Each row was made from one small tree. Brackets hold a mark, then the marks that hang from it, in alphabetical order. Every link used is in the known rows. Write each row's tree.
Known rows
(S R Z): [ 13 -19  43 -27 -39   3  13  -9   9   6 -41  -6 -72  38   0 -24  37   2
   7  36]
(K R (Z F)): [ 10 -10  -2   2  13 -25  -6  -3   9  18 -64 -44   2  -7 -44 -12   2 -10
  10  26]
(R K): [ 37 -46 -24  16 -25   3 -34 -24 -42  59 -34 -29 -13   0   6 -12  20  42
 -13  20]
(S P (Z F)): [ 11 -10  23   0  50 -60  18   7  10  18 -44 -51   6  29   6 -13   1  23
 -10  31]
(R (K Z) (S C)): [  4 -22 -12  24  56  32 -43  56 -86  17 -38  24   0   7 -20   1  26  36
  -5 -12]
(U S): [ 15 -45 -24   0 -26 -41   9 -19 -24  15 -24 -46 -32 -15  -2  15 -29  18
   4  45]
(Z (F (P (K R))) (S C)): [-34  39 -31  -4  31  13  37 -34  15 -25  43   5  48 -48  -8  20 -63 -41
  26 -60]
(P (S R (Z F))): [-16  14  38 -55 -20  -8  36  24  32 -25 -20 -28 -32  -6  10 -31  33 -23
 -26  33]
(R (K (Z F)) (S C)): [ -4  -2 -12  11  89  21 -22  61 -78  10 -47   3  28  -7 -35   8   6  13
  -5 -18]
(F (P K (S C R)) Z): [-22  51   8 -24 -93  36 -13   1  41 -46  99  39   7 -27  12  13   1 -52
   9 -12]
(Z (S C (P K))): [ 10   0 -11  30  25   7   2 -11   0   7  13  39  30  15  34  17 -27   9
   0 -32]
(F Z): [ 38  -8  17  -2 -60   1 -34   0  -5  25 -45   7  12  29 -18   3 -21 -10
  25  31]
(S C (P K) Z): [  6   5  11  56  29 -25  -2   2  18 -14  16  -9 -34  41  29  10  11   6
  11 -13]
(S C (P K) R Z): [  3   3  42  11 -13   5   5 -13  39 -13  23  21 -50  37  37   3  44 -10
   1  -1]
(F P): [  8 -23 -23  -7 -35 -32  -1 -38 -11  25  10 -51 -14   2 -25 -20 -28  28
  26  25]
(S (P K) Z): [ 20 -13  -5  58  17 -38 -10   1  27  -5   4 -32 -27  57   9  -6  25  44
 -20  12]
(P S): [  9 -14  -6 -11 -50 -18  -3   7   4  15 -16 -38 -14  -8  14 -32   1   7
 -12  42]
(P K S): [ 10   4 -33  38 -53  -4 -10   7  29 -15  18 -39 -20   5  -1 -17   3   4
 -21  18]
(P (K R)): [ 21 -13 -21  38 -61   4 -15 -40  33  14 -13 -28 -19   4  -9 -12   1 -10
   7  14]
(Z (F (P K))): [  6  13 -51  29  -2 -29  13 -30  21  -9  35 -73   7  -3 -52   4 -50   3
  18  -3]
(Z F (S P R)): [ 14 -15  34 -69   3  -1  29 -14  18  42 -38  31  54  -4  22 -16  -6  12
 -33  21]
(K R (Z (S C P))): [-11 -16  20  -8  47  -8  -6  -1 -12  23 -29  52  34  -9  31   3  12  16
  -3 -18]
(U (S C P Z)): [-15 -29  18   6  46 -62  21   1 -22  -5   1 -19 -34  -6  53  30  -1  13
   4  17]

Which tree is each row?
[-36  31  17 -77 -40   2  40 -15  21  -9  53 -19   4 -58  16 -19 -15 -52
  15  10]  (Z (F (P (S C R))))
[ -5  35 -28  44  84  11  18  28 -12 -45 -11  16  10  14 -45  35 -48 -19
  25 -51]  (P (K (Z F (S C))))
[  9   0  20 -13 -18  37  10 -23  24   7  22  70  13  12  41   8   2  -8
 -10 -20]  (Z (S C (P K) R))
[ 26 -13  24 -23  -4  -7 -27  10 -10  34 -37  59  80  22  20   9 -20  28
 -18   8]  (F (Z (S P)))
[-18   5 -44  36  15   4 -29  24  -3 -24  25 -17   7   6 -74 -15   8  42
 -11  -9]  (F (P (K (R S) Z)))
[  2  22  12  44  60 -32  19   7  25 -23   6 -29  -4  28  13  14 -10 -19
  12 -17]  (S C (P K) (Z F))
[ 18 -62 -15 -32 -56   4 -10 -30 -33  39  -3  -9 -37 -42  28  15  38  33
 -41  40]  (U (S (R K)))
[ 26 -26  -8  35 -47 -22 -25 -41  50  39  -1 -23  13   6  20 -17  20  17
 -22  25]  (S (P (K R)))
[  9  -9  10 -16  16  28 -12   2 -32  22 -26   7 -20 -16 -11  12  40 -16
   4  -3]  (S C (R (K (Z F))))
[ -3  12   0  25 -20  43 -10   8  -1  -5 -15  19   5  -3  -5  -9 -15 -39
  17 -14]  (P (K (R (S C))))
[-40  22  -1 -21  62  -6   7  30 -30 -13  -8 -12  37 -33 -54 -10 -26 -17
  28 -17]  (K (R (S C)) (Z (F P)))
[ 12 -33   2 -40 -78  28 -23  -4  -9  38   6  -1 -18 -34  41 -30  69  23
 -56  35]  (P (S (R K)))
[-16  43   2   4  -9  19  11  36  42 -51  27  -3 -30 -12 -17   6  18 -50
  -3  -4]  (P (K (Z F)) (S C R))
[-10  -7  44  -2  62 -13   3  46 -36   5 -34  19   7  37  24 -18   7  18
   4   8]  (R (S C P Z))
[-11  43 -23  13  -2  31  -8  -2  -8 -41  59  58  46   3 -13  43 -67 -20
  36 -61]  (F (P K) (Z (S C)))
[-28   6 -25 -28  59 -23  20  -6  -8  -8  -9 -10  44 -31 -49  -3 -28  23
   1 -22]  (K R (Z (F P) S))
[-28  23 -22   3  14  32   9  -5  -1 -45  62  50 -23   6 -33  22  -6   6
  20 -49]  (F (P (K (Z (S C R)))))
[-28  49  25  -8  -7  17  39  25  47 -65  31  -9 -42  -5  18  -1  20 -63
  -3 -12]  (P K (S C R (Z F)))
[-13   8  15 -65 -27  66 -22 -18 -43  14  44  97  46 -36  27  29   5  -3
   0 -44]  (F P (Z (S C (R K))))
